What can hang from each mark:
j812: j54 j471 j947
j54: j600 j896 j984
j600: j471
j896: j320
j984: j54 j262 j471
j262: j600 j812
j471: j812 j896
j320: j812

Each row was made from one small tree. The marks that hang from a mark follow it in brackets, in the order of their numbers. Every link used is in the known rows. Write each row's tree.
Known rows:
j984(j54(j600) j471(j896)): [.25 -.04 -.51 -.10 .05 .01 .35 -.29 -.11 .17 .02 -.09 .08 -.36 .35 .09 .00 .15 .02 .07 .06 .11 -.18 -.04 -.05 -.29 -.12 .03 -.05 .00 .09 -.12]
j984(j54(j896)): [.14 -.18 -.27 -.01 .08 .00 .20 -.01 -.07 .02 -.06 -.03 -.01 -.22 .19 .08 .05 .14 .00 -.08 .03 .09 -.12 -.09 -.04 -.18 -.05 .00 .04 -.08 .00 -.04]
j262(j600(j471) j812): [.16 -.01 -.03 .04 .11 -.01 .10 .10 -.13 -.13 -.14 -.05 .02 .08 .12 .03 .06 .20 -.03 .01 -.01 .19 .03 -.05 .00 .05 -.15 .02 .01 -.02 -.11 .05]
j262(j600): [.18 -.05 .01 .00 .09 .00 .02 .00 -.11 -.02 -.10 -.11 -.01 .02 .06 .01 -.05 .17 -.03 .01 -.03 .15 .03 -.09 -.02 -.03 -.10 .02 -.01 .01 -.04 .08]
j812(j54 j471(j896(j320))): [.17 -.02 -.30 -.13 .16 .01 .37 .00 -.10 .06 -.05 .03 .18 -.22 -.06 -.03 -.29 .07 -.04 .35 .11 .07 -.15 .01 -.09 -.21 -.31 .07 .14 .00 -.15 -.08]
j896(j320(j812(j54 j471))): [.07 .06 -.21 -.10 .15 .01 .37 .04 -.06 -.10 -.09 -.05 .25 -.09 .01 -.05 -.10 .01 .01 .35 .14 .09 -.14 -.02 -.07 -.15 -.31 -.04 .07 -.14 -.17 .00]
j262(j812(j54(j984(j471)))): [.07 -.03 -.18 -.03 .07 .07 .22 -.03 -.10 -.10 -.05 -.10 .19 -.11 .30 .06 -.10 .18 .03 .10 .07 .13 -.08 .03 -.03 -.14 -.10 -.01 .08 -.13 -.16 .03]
j262(j812(j54)): [.13 .04 .04 .04 .10 .05 .08 .10 -.12 -.10 -.06 -.10 .09 -.03 .06 .02 -.13 .10 -.05 .05 .06 .15 .01 -.05 -.03 -.10 -.15 .02 .09 -.09 -.18 .04]
j984(j471): [.15 -.12 -.15 -.11 .09 .00 -.01 -.02 -.05 -.11 .00 -.04 .05 -.08 .16 .06 -.03 .16 .05 .02 -.01 .10 -.08 -.08 -.02 -.04 -.08 -.02 .03 -.06 -.02 -.02]
j471(j896): [.20 -.09 -.13 -.08 .07 .00 .11 -.06 -.13 .06 .00 -.02 .04 -.18 -.02 .03 -.15 .14 -.03 .09 .03 .08 -.07 -.09 -.04 -.08 -.16 .05 .09 .01 -.15 -.08]
j320(j812): [.12 .00 -.05 -.07 .08 .01 .12 -.01 -.09 -.08 -.04 -.08 .11 -.06 .06 .02 .03 .08 .01 .08 .04 .11 -.04 -.13 -.02 -.03 -.18 -.05 .02 -.15 -.14 -.01]
j54(j984(j471)): [.09 -.17 -.17 -.12 .05 .01 .09 -.10 -.06 -.08 -.03 -.06 .09 -.12 .26 .08 .00 .21 .09 .09 .02 .09 -.12 -.05 -.02 -.05 -.03 -.05 .06 -.10 -.12 -.01]
j896(j320(j812(j54(j600 j984) j471 j947))): [.01 .26 -.34 -.09 .09 .08 .69 -.06 -.07 -.03 -.11 -.28 .26 -.21 .17 -.06 -.14 .03 .09 .43 .12 .10 -.22 .03 -.06 -.36 -.37 -.08 .09 -.18 -.32 -.03]
j984(j54): [.16 -.18 -.21 -.02 .08 .01 .00 .01 -.09 .01 -.01 -.03 -.01 -.18 .16 .07 .08 .11 -.03 .01 .01 .10 -.06 -.12 -.01 -.12 -.10 -.01 -.01 -.07 -.01 -.03]
j984(j54(j600) j262 j471(j812(j947))): [.13 .13 -.64 -.06 .12 .09 .47 -.07 -.07 -.09 .09 -.21 .02 -.33 .43 .09 -.01 .12 .17 .10 .11 .14 -.18 -.06 -.06 -.47 -.24 -.02 -.10 -.16 .34 -.15]
j471(j812(j947) j896): [.17 .08 -.20 -.06 .09 .05 .32 .03 -.14 .07 .09 -.05 .07 -.23 -.05 -.01 -.32 .11 .03 .12 .09 .11 -.05 -.10 -.07 -.27 -.35 .06 .08 -.07 -.05 -.23]
j812(j54(j600(j471))): [.20 .13 -.28 .07 .09 .01 .17 -.03 -.06 -.18 -.13 -.20 -.01 -.08 .08 .03 .29 .14 .02 .06 -.04 .10 -.06 -.01 .00 -.09 -.14 -.03 .15 -.06 -.46 .04]
j54(j600(j471)): [.20 .06 -.23 -.01 .08 -.02 .10 -.09 -.07 -.15 -.11 -.13 -.05 -.07 .13 .05 .27 .17 .04 .03 -.07 .12 -.10 -.06 .02 -.05 -.11 -.05 .07 -.01 -.30 -.02]
j54(j600(j471) j896(j320) j984(j262)): [.05 .04 -.50 -.11 .14 -.04 .50 -.11 -.02 -.08 -.19 -.10 -.01 -.23 .33 .10 .17 .24 .22 .16 .03 .10 -.28 .04 -.03 -.22 -.10 -.09 .16 -.06 -.06 -.01]
j896(j320): [.11 -.05 .04 -.13 .16 -.03 -.01 -.01 -.06 .04 -.08 .07 .04 -.06 .01 .05 -.17 .16 .02 .13 .04 .11 -.08 -.09 -.02 -.08 -.15 -.04 .09 -.02 .05 -.02]
j262(j812(j471 j947)): [.15 -.03 -.10 -.02 .11 .07 .19 .13 -.13 -.16 .00 -.15 .10 -.03 .05 -.04 -.25 .07 -.01 .16 .08 .15 -.09 -.07 -.04 -.20 -.27 .02 .01 -.07 -.19 -.12]
j600(j471(j896(j320(j812(j947))))): [.12 .06 -.32 -.14 .14 -.03 .39 .07 -.06 .00 -.04 .04 .11 -.19 -.05 .00 -.16 .11 .07 .28 .07 .08 -.14 -.10 -.07 -.09 -.46 -.03 .17 -.12 -.25 -.21]
j471(j812(j54 j947) j896): [.16 .16 -.30 .03 .09 .09 .39 .13 -.12 .03 .08 -.13 .11 -.27 -.10 -.03 -.29 .09 .00 .15 .09 .09 -.03 -.07 -.10 -.32 -.39 .08 .14 -.10 -.21 -.18]

Which tree is each row?
[.14 .07 -.37 -.02 .20 -.02 .41 .14 -.11 -.01 -.13 .02 .08 -.12 .11 .03 -.19 .19 .04 .26 .11 .16 -.07 .05 -.06 -.13 -.34 .10 .08 -.02 .05 .01]  j984(j262(j600(j471(j896(j320))) j812(j54)))
[.17 .19 -.51 -.13 .14 .02 .61 -.19 -.11 .25 .06 .00 .15 -.42 .29 .07 -.31 .13 .09 .21 .16 .14 -.20 -.03 -.08 -.50 -.35 .02 -.04 -.03 .35 -.30]  j984(j54(j600) j471(j812(j947) j896(j320)))
[.11 .21 -.36 -.11 .09 .01 .65 -.10 -.11 .15 -.07 -.06 .12 -.31 .13 .05 -.18 .20 .12 .31 .08 .13 -.19 .02 -.05 -.32 -.39 -.03 .17 -.05 -.12 -.26]  j54(j600(j471(j812(j947) j896(j320))) j984)
[.20 -.08 -.33 -.03 .08 .03 .31 .03 -.12 -.03 .01 -.10 .14 -.20 -.04 -.05 -.13 .05 -.07 .23 .08 .06 -.14 -.01 -.08 -.15 -.26 .09 .11 -.04 -.34 -.05]  j812(j54 j471(j896))
[.17 .00 -.36 -.05 .02 -.01 .39 -.20 -.13 .05 -.10 -.11 .05 -.24 .19 .06 .13 .21 .05 .14 -.02 .11 -.15 .01 -.01 -.13 -.13 -.02 .16 .00 -.39 -.09]  j54(j600(j471(j896)) j984)
[.05 .09 -.29 -.14 .17 -.01 .55 .05 -.03 -.05 -.07 -.08 .19 -.12 .03 -.05 -.23 .03 .08 .25 .13 .10 -.22 -.07 -.10 -.28 -.34 -.05 .08 -.11 -.10 -.13]  j54(j896(j320(j812(j471 j947))))
[.15 .09 -.14 .12 .12 .09 .34 .20 -.14 -.15 -.06 -.28 .13 .00 .05 -.09 -.24 .06 -.06 .18 .06 .17 -.01 -.01 -.07 -.23 -.32 .07 -.05 -.06 -.23 .02]  j262(j600 j812(j54 j471 j947))
[.08 .02 -.57 -.12 .20 -.02 .52 -.02 -.04 .09 -.06 .08 .09 -.25 .41 .11 -.13 .19 .17 .10 .17 .15 -.20 .01 -.09 -.33 -.16 .02 -.13 -.07 .74 -.05]  j984(j54(j896(j320)) j262(j600) j471(j812))
[.15 .04 -.55 -.11 .15 -.02 .49 -.09 -.12 .10 -.08 .02 .04 -.31 .34 .12 -.01 .16 .07 .23 .12 .16 -.24 -.01 -.03 -.32 -.25 .02 .02 -.02 .21 -.16]  j984(j54(j600(j471(j896(j320)))) j262(j812))
[.20 -.08 -.32 -.06 .09 .05 .30 .03 -.12 -.06 .05 -.14 .05 -.21 -.04 -.06 -.29 .07 -.01 .20 .06 .08 -.16 -.07 -.09 -.20 -.34 .07 .08 .00 -.29 -.17]  j812(j471(j896) j947)
[.16 .23 -.30 .02 .09 .03 .35 .01 -.09 -.14 -.02 -.17 .00 -.12 .09 .02 .13 .15 .09 .05 -.01 .14 -.07 -.06 -.01 -.22 -.28 -.04 .09 -.08 -.23 -.17]  j54(j600(j471(j812(j947))))
[.14 .16 -.56 -.19 .12 .01 .62 -.22 -.08 .26 .02 -.09 .19 -.39 .32 .03 -.23 .09 .09 .24 .15 .11 -.23 -.07 -.08 -.40 -.37 -.04 -.04 -.09 .16 -.22]  j984(j54(j600) j471(j896(j320(j812(j947)))))
[.14 -.04 -.31 -.16 .04 .02 .43 -.17 -.12 .08 .03 .03 .20 -.28 .22 .07 -.18 .19 .08 .16 .11 .11 -.15 .00 -.06 -.17 -.16 .02 .05 -.09 .07 -.18]  j54(j984(j471(j812 j896)))
[.17 -.05 -.31 -.13 .06 .00 .43 -.07 -.14 .00 .00 -.04 .22 -.19 .01 -.05 -.11 .02 -.01 .26 .11 .08 -.15 -.06 -.07 -.13 -.29 .03 .00 -.09 -.23 -.11]  j320(j812(j471(j896)))
[.13 .04 -.39 .04 .14 .03 .40 .07 -.06 -.14 -.08 -.19 .09 -.09 .34 .03 -.08 .19 .10 .00 .11 .17 -.11 .03 -.08 -.25 -.11 .07 -.05 -.06 .20 .14]  j984(j262(j600 j812(j54(j896))) j471)
[.08 .08 -.44 -.05 .08 .09 .71 -.03 -.12 -.13 -.07 -.37 .08 -.23 .39 .00 -.12 .13 .14 .18 .15 .17 -.27 .04 -.06 -.48 -.19 -.02 -.01 -.08 -.13 -.08]  j54(j600 j896 j984(j262(j812(j471 j947))))
[.11 .00 -.23 -.08 .11 .07 .33 .07 -.08 -.22 .01 -.20 .16 -.08 .02 -.07 -.11 .00 .02 .23 .07 .09 -.13 -.11 -.06 -.16 -.32 -.03 .00 -.18 -.31 -.11]  j320(j812(j471 j947))
[.06 -.07 -.42 -.16 .15 -.03 .56 -.06 -.05 .07 -.10 .04 .22 -.23 .19 .02 -.01 .02 .04 .23 .15 .09 -.24 -.05 -.08 -.25 -.21 -.03 -.03 -.14 .11 -.12]  j984(j54(j896(j320(j812(j471)))))
[.05 .02 -.32 -.23 .11 .00 .50 -.10 -.06 .11 .01 -.02 .23 -.29 .20 .02 -.37 .15 .13 .31 .12 .08 -.22 -.04 -.08 -.22 -.36 -.04 .08 -.14 -.07 -.18]  j54(j984(j471(j896(j320(j812(j947))))))
[.09 .10 -.40 .03 .11 .06 .53 .13 -.04 -.20 -.04 -.27 .18 -.15 .01 -.10 -.06 -.01 .04 .15 .09 .07 -.17 -.05 -.11 -.26 -.34 .00 .11 -.19 -.41 -.03]  j320(j812(j54(j896) j471 j947))
[.08 -.07 -.36 -.03 .06 .02 .33 -.05 -.01 -.08 -.07 -.12 .12 -.18 .25 .06 .04 .19 .09 .02 .02 .06 -.16 .02 -.07 -.16 -.03 -.01 .15 -.13 -.26 .06]  j812(j54(j896 j984(j471)))
[.13 .31 -.33 .05 .06 .06 .58 -.02 -.06 -.06 -.07 -.37 .12 -.19 .12 -.04 .02 .05 .08 .04 .07 .10 -.10 -.07 -.08 -.36 -.26 -.05 .10 -.14 -.35 -.01]  j320(j812(j54(j600 j896) j947))
[.06 .08 -.06 -.15 .16 .01 .22 .08 -.05 .00 -.03 -.05 .10 -.09 -.01 -.01 -.28 .09 .07 .22 .07 .10 -.08 -.13 -.06 -.14 -.35 -.08 .09 -.14 -.05 -.08]  j896(j320(j812(j947)))
[.17 .22 -.32 -.16 .11 -.06 .51 -.20 -.10 .11 -.14 .00 .15 -.21 .08 .03 .02 .13 .07 .25 .11 .11 -.17 -.04 -.04 -.14 -.31 -.05 .10 -.04 -.13 -.12]  j54(j600(j471(j896(j320(j812)))))
[.07 -.11 -.42 -.01 .10 .06 .24 .03 -.04 -.16 -.05 -.21 .08 -.12 .35 .04 .03 .20 .13 .17 .03 .11 -.10 .03 -.04 -.13 -.09 .03 .00 -.13 .00 .18]  j812(j54(j984(j262(j600) j471)))
[.18 .06 -.34 -.03 .09 .03 .35 .08 -.10 -.08 .04 -.01 .04 -.19 -.05 .01 -.11 .14 .05 .10 .03 .09 -.07 -.08 -.06 -.16 -.38 .04 .15 -.08 -.25 -.24]  j600(j471(j812(j947) j896))
[.08 .15 -.58 -.15 .21 .06 .50 .09 -.05 .01 .10 -.01 .16 -.32 .12 .01 -.43 .13 .17 .29 .18 .08 -.19 -.01 -.12 -.42 -.45 .06 .09 -.12 .26 -.19]  j984(j262 j471(j812(j54 j947) j896(j320)))
[.06 .09 -.68 -.10 .15 -.05 .62 -.09 -.01 -.05 -.15 -.07 .06 -.30 .36 .10 .29 .12 .17 .16 .09 .11 -.28 -.03 -.04 -.27 -.20 -.09 .02 -.14 .15 -.07]  j984(j54(j600(j471) j896(j320(j812))) j262)
[.20 .00 -.52 .03 .07 -.03 .36 -.13 -.06 -.03 -.14 -.13 -.03 -.23 .28 .10 .39 .17 .04 -.06 -.03 .11 -.18 -.04 -.02 -.18 -.07 -.03 .07 -.04 -.15 -.06]  j984(j54(j600(j471) j896))
[.05 .04 -.15 -.01 .13 .02 .63 .02 -.12 .08 -.23 -.11 .25 -.08 .20 -.01 -.29 .15 .00 .25 .14 .18 -.15 .11 -.08 -.26 -.16 .03 .03 -.02 -.02 .08]  j262(j600 j812(j54(j896(j320) j984) j471))
[.06 .19 -.43 -.02 .11 .06 .69 -.08 -.05 .01 -.14 -.28 .15 -.24 .17 -.03 -.20 .10 .11 .29 .09 .10 -.25 .08 -.09 -.45 -.25 -.04 .19 -.06 -.28 -.04]  j812(j54(j600 j896(j320) j984) j471 j947)
[.14 .05 -.26 -.15 .14 -.06 .31 .00 -.10 .09 -.07 .20 .11 -.20 -.05 .05 -.14 .18 .05 .23 .08 .11 -.12 -.02 -.06 -.08 -.31 .01 .14 -.03 .03 -.23]  j600(j471(j812 j896(j320)))
